What can hang from each mark:
guso: fifo
toduze: guso kovab
bopiz: fifo gitob
fifo: bopiz guso kovab sebimak
gitob: bopiz
kovab: fifo toduze

Each row was made from one small tree. The marks that hang from a mark follow it in brackets, in alphabetical order. Every link used is in the known rows. Write each row's tree.
Known rows:
gitob[bopiz[fifo[sebimak]]]: | -0.920 | -0.312 |  0.634 |  0.369 | -2.134 |  0.009 |  0.562 | -2.535 |  0.016 | -0.022 |  0.352 | -0.565 | -2.029 | -3.277 |  2.209 |  0.861 |  1.510 | -0.417 |
gitob[bopiz[fifo[guso kovab sebimak]]]: |  1.788 | -1.915 | -0.619 |  1.474 |  2.034 |  0.767 |  1.814 | -3.035 | -0.101 | -0.934 |  2.391 |  1.886 | -2.329 | -2.230 |  3.617 |  1.935 | -0.603 | -0.497 |
gitob[bopiz[fifo[kovab]]]: | -0.644 |  0.028 | -0.389 |  0.122 |  0.230 |  0.174 | -0.976 | -0.899 |  0.593 | -1.124 | -0.419 |  2.435 | -2.217 | -3.745 |  1.288 |  4.218 |  0.363 | -1.010 |
gitob[bopiz]: | -1.431 |  2.491 |  0.639 | -0.791 | -2.263 | -0.645 | -1.717 | -3.791 | -0.358 |  1.141 | -2.153 | -1.761 | -3.140 | -1.314 | -0.485 |  0.007 | -0.130 |  0.254 |
guso[fifo[bopiz]]: | -0.860 |  2.537 |  2.032 |  1.175 | -4.343 |  1.050 | -3.138 |  0.142 | -0.197 | -0.040 | -2.241 | -0.969 |  0.038 |  1.024 | -3.877 | -1.526 |  0.340 |  1.533 |
toduze[kovab[fifo[guso sebimak]]]: |  1.651 | -0.962 | -0.713 | -0.081 |  1.399 |  0.910 |  3.167 | -2.719 |  0.578 |  1.410 |  0.866 | -0.747 |  0.385 |  1.181 |  1.045 | -3.006 | -0.771 | -0.815 |
kovab[fifo toduze]: | -0.691 |  1.013 |  0.068 | -5.134 |  0.218 | -2.000 |  0.750 |  0.084 |  1.969 |  1.653 | -0.919 | -3.789 | -0.840 | -0.926 |  0.385 | -0.587 |  1.054 | -0.885 |
guso[fifo]: | -0.837 |  3.151 |  1.459 |  0.378 | -4.111 | -0.337 | -3.942 | -0.242 |  0.280 |  0.655 | -2.708 | -1.328 | -1.756 |  1.149 | -3.350 | -3.426 | -0.022 |  1.489 |
bopiz[fifo[guso kovab[toduze]] gitob]: |  1.294 | -0.155 | -1.549 | -1.094 |  1.027 | -0.348 | -0.369 |  3.017 |  0.660 | -1.620 |  1.973 |  3.762 | -2.405 | -0.882 |  4.091 |  2.697 | -0.444 | -2.899 |
bopiz[fifo[kovab[toduze]] gitob]: | -0.836 | -0.327 | -0.763 | -1.184 | -0.315 | -0.529 | -1.543 |  4.878 |  0.866 | -1.595 |  0.578 |  3.530 | -1.101 | -2.673 |  2.396 |  3.873 |  1.169 | -2.324 |
guso[fifo[bopiz kovab[toduze] sebimak]]: |  0.914 | -3.171 |  1.833 |  1.971 |  0.900 |  0.599 |  0.332 |  3.132 | -0.198 | -0.021 |  1.121 | -0.608 |  3.181 | -0.229 | -2.329 | -0.630 |  0.895 |  2.389 |
gitob[bopiz[fifo[kovab[toduze] sebimak]]]: |  0.372 | -3.576 |  0.136 | -0.130 |  2.512 | -1.034 |  2.706 |  0.667 |  0.615 | -0.242 |  2.332 |  0.513 |  0.002 | -4.146 |  3.084 |  3.127 |  1.342 | -0.664 |
fifo[bopiz guso kovab[toduze] sebimak]: |  2.139 | -2.384 |  1.057 |  0.962 |  2.331 |  0.522 |  1.734 | -0.542 | -0.035 |  0.060 |  2.844 | -0.328 |  1.016 |  0.471 |  0.939 | -0.849 | -0.564 | -0.155 |
toduze[guso[fifo[bopiz]] kovab]: | -0.562 |  1.246 |  0.658 |  3.065 | -0.482 | -0.297 | -0.141 | -0.331 | -0.887 |  0.395 | -2.422 |  0.826 |  3.626 |  3.568 | -5.527 | -1.952 | -1.098 |  0.918 |
bopiz[fifo[guso kovab] gitob]: |  0.612 |  1.554 | -1.633 |  0.410 | -0.957 |  1.324 | -2.419 |  1.511 |  0.291 | -2.249 |  0.594 |  4.903 | -3.532 | -0.721 |  3.092 |  2.608 | -0.806 | -2.223 |
toduze[guso[fifo[bopiz sebimak]] kovab]: | -0.115 | -0.985 |  1.198 |  4.540 | -0.183 |  0.230 |  1.103 | -0.346 | -1.369 |  0.607 | -1.050 |  0.021 |  4.751 |  3.171 | -4.607 | -3.438 | -0.400 |  1.892 |
kovab[fifo[bopiz[gitob] guso]]: |  0.204 |  1.910 | -1.309 | -2.711 | -1.337 |  2.143 |  0.326 | -0.898 | -0.645 | -0.450 | -0.255 | -0.445 | -1.611 |  0.450 |  2.021 |  2.175 | -0.338 | -0.246 |
gitob[bopiz[fifo[guso kovab[toduze]]]]: |  2.073 | -1.007 | -0.769 | -1.563 |  3.214 | -1.419 |  2.394 | -1.623 |  0.800 | -0.545 |  2.106 |  1.606 | -2.184 | -2.001 |  3.881 |  3.497 | -0.833 | -2.289 |
kovab[toduze]: | -1.049 |  2.304 |  1.309 | -2.073 | -2.297 | -2.158 | -1.427 | -0.236 |  1.296 |  1.418 | -1.178 | -2.388 | -1.838 |  0.028 | -0.792 | -2.499 |  0.498 | -1.437 |
toduze[guso[fifo[bopiz]]]: | -1.192 |  2.712 |  1.149 |  1.201 | -1.733 | -1.053 | -2.191 | -1.092 | -0.801 |  0.273 | -2.762 | -1.461 |  1.238 |  3.047 | -4.793 | -2.098 | -0.616 |  2.011 |

Which tree is each row?
|  1.172 |  0.052 |  0.086 |  0.423 | -0.823 |  0.051 |  1.740 | -4.706 | -0.346 | -0.126 |  1.758 | -0.370 | -3.142 | -1.397 |  3.949 | -0.253 | -0.018 | -1.143 | -> gitob[bopiz[fifo[guso sebimak]]]
| -1.220 | -0.022 | -0.486 | -4.308 | -0.827 |  0.421 |  1.232 |  2.641 |  0.110 |  0.312 | -0.390 | -1.896 |  0.735 | -1.528 |  1.391 |  3.111 |  1.592 | -0.328 | -> kovab[fifo[bopiz[gitob]] toduze]
|  2.190 | -2.223 | -0.037 |  0.173 |  2.197 | -0.894 |  1.758 |  0.723 |  1.454 | -0.670 |  3.387 |  1.280 | -0.785 | -0.852 |  3.240 | -0.641 |  0.085 | -2.124 | -> bopiz[fifo[guso kovab[toduze] sebimak]]
| -0.908 | -0.482 |  0.786 | -1.475 | -1.428 |  1.705 |  0.919 | -1.115 |  0.341 |  0.691 | -0.113 | -3.168 |  0.946 | -1.292 | -0.422 | -0.244 |  1.666 |  0.993 | -> kovab[fifo[bopiz sebimak]]
| -1.764 |  1.659 | -0.578 | -2.771 | -2.629 |  2.053 | -1.071 |  1.368 | -0.399 | -0.273 | -1.569 | -0.569 | -0.541 | -1.448 |  0.454 |  2.941 |  1.180 |  0.315 | -> kovab[fifo[bopiz[gitob]]]
| -0.314 | -1.441 |  0.396 | -3.692 |  0.731 | -1.547 |  2.324 | -0.197 |  1.463 |  1.961 |  0.601 | -4.368 |  0.285 | -1.370 |  1.069 | -1.978 |  1.800 |  0.135 | -> kovab[fifo[sebimak] toduze]
| -0.058 | -0.901 |  0.314 |  2.953 |  1.832 | -1.321 | -2.072 | -0.131 | -0.488 |  0.432 | -1.112 | -0.655 |  1.408 |  2.011 | -3.622 | -3.163 | -0.777 |  3.414 | -> toduze[guso[fifo[kovab sebimak]]]
|  1.681 | -0.054 |  0.572 | -0.384 |  1.753 | -0.008 |  0.229 | -0.215 |  0.483 | -0.207 |  1.346 |  0.373 | -0.145 |  0.862 |  0.162 |  0.450 | -1.346 | -1.115 | -> fifo[bopiz guso kovab[toduze]]
|  0.769 |  0.986 |  1.360 |  1.490 | -2.393 |  1.449 | -0.208 | -3.623 | -0.720 |  0.314 |  0.937 | -1.464 | -1.130 |  1.576 |  0.393 | -3.203 | -0.445 | -0.100 | -> fifo[bopiz guso sebimak]
| -1.420 |  1.150 | -1.085 |  0.463 | -2.242 |  1.143 | -3.645 |  3.632 |  0.377 | -2.198 | -0.616 |  4.630 | -2.401 | -2.545 |  1.466 |  3.546 |  0.713 | -1.549 | -> bopiz[fifo[kovab] gitob]
| -1.075 | -0.220 | -1.757 | -1.075 |  2.085 | -2.656 | -0.558 |  3.456 |  0.477 | -1.262 |  0.108 |  2.746 |  0.094 | -0.843 |  1.488 |  3.235 |  0.193 | -1.922 | -> bopiz[fifo[kovab[toduze[guso]]] gitob]
| -0.211 |  3.077 | -0.057 |  0.266 | -3.606 |  1.894 | -2.130 | -1.063 | -1.452 | -0.680 | -0.464 |  0.933 | -2.488 |  1.377 |  1.030 |  0.305 | -0.897 | -0.745 | -> fifo[bopiz[gitob] guso]
|  0.626 | -0.405 | -0.919 | -1.333 | -0.633 |  2.561 |  1.667 | -0.871 | -1.169 | -0.153 |  1.294 | -1.227 | -0.510 |  0.140 |  2.903 |  0.636 |  0.219 |  0.721 | -> kovab[fifo[bopiz[gitob] guso sebimak]]
|  1.647 | -1.111 | -0.151 | -3.688 |  2.103 | -1.342 |  3.465 | -2.064 |  1.268 |  1.863 |  1.892 | -4.312 | -0.770 |  0.518 |  2.793 | -3.198 |  0.132 | -0.370 | -> kovab[fifo[guso sebimak] toduze]
| -0.393 |  0.819 |  0.493 |  2.213 |  1.072 | -0.307 | -2.437 |  0.650 | -0.602 | -0.474 | -1.904 |  0.610 |  2.192 |  2.171 | -5.025 | -0.010 | -1.170 |  2.577 | -> toduze[guso[fifo[bopiz kovab]]]
| -0.121 | -0.557 |  1.243 |  0.251 |  0.820 | -3.605 |  0.524 | -0.199 | -0.131 |  1.794 | -0.473 | -3.965 |  1.834 |  2.633 | -2.495 | -5.316 |  0.174 |  2.074 | -> kovab[toduze[guso[fifo[sebimak]]]]
| -0.489 |  1.479 | -0.129 |  1.605 |  1.340 | -1.826 | -3.359 | -0.110 | -0.024 |  0.134 | -2.491 |  0.391 |  0.404 |  2.472 | -4.535 | -1.725 | -1.463 |  2.374 | -> toduze[guso[fifo[kovab]]]
|  1.018 | -1.062 | -0.226 |  2.771 | -0.244 |  2.920 | -1.000 |  0.382 | -1.765 | -1.196 |  1.555 |  2.348 | -0.548 |  0.140 |  1.521 |  1.014 | -0.829 |  0.859 | -> fifo[bopiz[gitob] guso kovab sebimak]
| -0.273 | -1.987 |  0.708 |  3.671 | -1.595 |  3.115 | -2.336 |  3.904 | -1.859 | -1.338 | -0.096 |  2.218 |  1.673 | -0.658 | -1.546 |  1.018 |  0.650 |  3.423 | -> guso[fifo[bopiz[gitob] kovab sebimak]]
| -1.559 |  0.079 | -1.354 | -4.296 |  1.623 | -1.517 |  2.172 |  1.113 | -0.515 |  0.595 | -0.721 | -2.463 |  1.962 |  0.360 |  0.574 |  2.642 |  0.669 | -0.045 | -> kovab[fifo[bopiz[gitob]] toduze[guso]]
| -0.670 | -1.154 | -0.379 | -3.694 |  3.233 | -3.629 |  3.213 | -1.451 |  1.006 |  2.258 |  0.140 | -5.231 |  1.580 |  0.658 |  0.216 | -2.597 |  0.772 |  0.464 | -> kovab[fifo[sebimak] toduze[guso]]
| -1.649 |  0.512 | -1.923 | -0.697 |  1.151 |  0.600 |  1.905 |  0.899 | -1.117 |  0.095 | -1.833 |  0.995 |  3.108 |  1.105 | -1.200 |  2.778 | -0.234 | -0.335 | -> toduze[guso kovab[fifo[bopiz[gitob]]]]
| -0.271 | -0.176 |  0.211 | -1.260 |  0.228 | -1.365 | -1.075 |  2.851 |  2.239 | -0.867 |  0.474 |  1.952 | -0.825 | -2.298 |  0.912 |  1.959 |  0.982 | -2.642 | -> bopiz[fifo[kovab[toduze]]]
| -0.430 | -1.071 | -0.175 | -0.096 |  0.045 |  0.814 |  1.854 | -0.748 |  0.774 |  1.415 | -0.538 | -0.984 |  1.516 | -0.640 | -0.495 | -1.956 |  0.764 | -0.175 | -> toduze[kovab[fifo[sebimak]]]
|  1.853 |  0.175 | -0.388 | -1.259 |  1.517 | -1.258 |  0.345 |  0.588 |  1.957 | -0.848 |  1.906 |  2.013 | -1.900 | -0.514 |  2.341 |  0.905 | -0.533 | -3.250 | -> bopiz[fifo[guso kovab[toduze]]]
| -0.689 |  2.060 |  0.181 |  2.452 | -0.459 | -1.777 | -1.282 | -0.499 | -0.252 |  0.982 | -3.022 |  0.458 |  1.919 |  3.633 | -5.160 | -3.707 | -1.351 |  0.856 | -> toduze[guso[fifo] kovab]
|  0.363 |  0.986 | -0.641 |  0.715 | -3.104 |  1.254 | -0.743 | -0.101 | -0.385 | -1.178 |  1.505 |  1.665 | -3.329 | -0.214 |  4.159 | -0.788 |  0.485 | -1.726 | -> bopiz[fifo[guso sebimak] gitob]
| -0.254 | -2.614 |  0.710 |  1.082 |  3.465 | -1.747 |  1.618 |  0.409 | -0.262 |  0.468 |  1.053 | -1.428 |  3.359 |  0.633 | -1.568 | -0.547 |  0.048 |  0.790 | -> fifo[bopiz kovab[toduze[guso]] sebimak]
| -1.485 |  0.875 | -0.162 |  1.301 | -2.215 |  2.445 | -3.532 |  2.717 | -1.050 | -1.396 | -1.302 |  2.995 | -0.481 | -1.399 | -0.767 |  3.452 |  0.007 |  0.368 | -> fifo[bopiz[gitob] kovab]
|  1.445 |  0.525 | -0.979 |  0.155 |  1.548 |  0.260 |  0.141 | -2.513 |  0.450 | -1.154 |  1.012 |  2.816 | -3.422 | -1.784 |  2.835 |  3.451 | -1.236 | -1.547 | -> gitob[bopiz[fifo[guso kovab]]]
| -0.987 |  1.008 |  0.307 | -0.349 | -0.529 | -1.794 | -0.462 |  2.293 | -1.493 |  0.168 | -1.279 | -0.997 |  2.211 |  2.425 | -2.060 | -0.082 |  0.018 |  1.602 | -> kovab[toduze[guso[fifo[bopiz[gitob]]]]]
|  1.678 | -1.512 | -0.237 |  0.563 |  1.148 |  2.389 |  4.122 | -2.239 | -0.031 |  0.743 |  1.353 | -0.532 |  2.204 |  1.029 |  0.566 | -1.245 | -0.362 | -0.642 | -> toduze[kovab[fifo[bopiz guso sebimak]]]
|  0.487 |  1.177 | -0.654 |  1.203 | -0.816 |  2.544 | -2.260 |  0.436 | -1.256 | -1.509 |  0.075 |  3.391 | -1.622 |  0.583 |  0.723 |  2.368 | -1.496 | -0.181 | -> fifo[bopiz[gitob] guso kovab]
|  2.022 | -1.793 |  0.455 |  0.444 |  2.645 | -0.976 |  0.916 | -0.900 |  0.707 |  0.773 |  2.344 | -0.688 | -0.819 |  0.582 |  1.393 | -2.810 | -0.918 | -0.429 | -> fifo[guso kovab[toduze] sebimak]
|  0.305 | -1.155 |  1.311 |  2.906 | -0.741 |  0.781 | -2.703 |  1.183 |  0.037 |  0.062 | -0.690 |  0.210 |  0.215 |  0.087 | -2.762 | -2.861 |  0.113 |  3.004 | -> guso[fifo[kovab sebimak]]
| -0.704 | -1.624 | -0.454 |  0.595 |  2.308 |  0.314 |  3.810 | -1.584 | -0.384 |  1.084 | -0.442 | -1.445 |  4.494 |  1.112 | -1.895 | -0.640 |  0.155 |  0.301 | -> toduze[guso kovab[fifo[bopiz sebimak]]]
| -0.895 | -0.093 |  1.329 |  2.615 | -4.313 |  2.444 | -2.137 |  1.969 | -2.065 | -0.515 | -0.646 | -0.241 |  0.743 |  0.186 | -1.390 | -1.199 |  1.171 |  2.944 | -> guso[fifo[bopiz[gitob] sebimak]]
| -1.113 |  1.358 | -1.446 | -1.504 |  2.097 | -1.826 |  1.404 | -1.660 |  0.857 |  1.492 | -2.328 | -0.879 |  1.609 |  1.706 | -2.264 | -0.943 | -0.785 | -0.807 | -> toduze[guso kovab[fifo]]
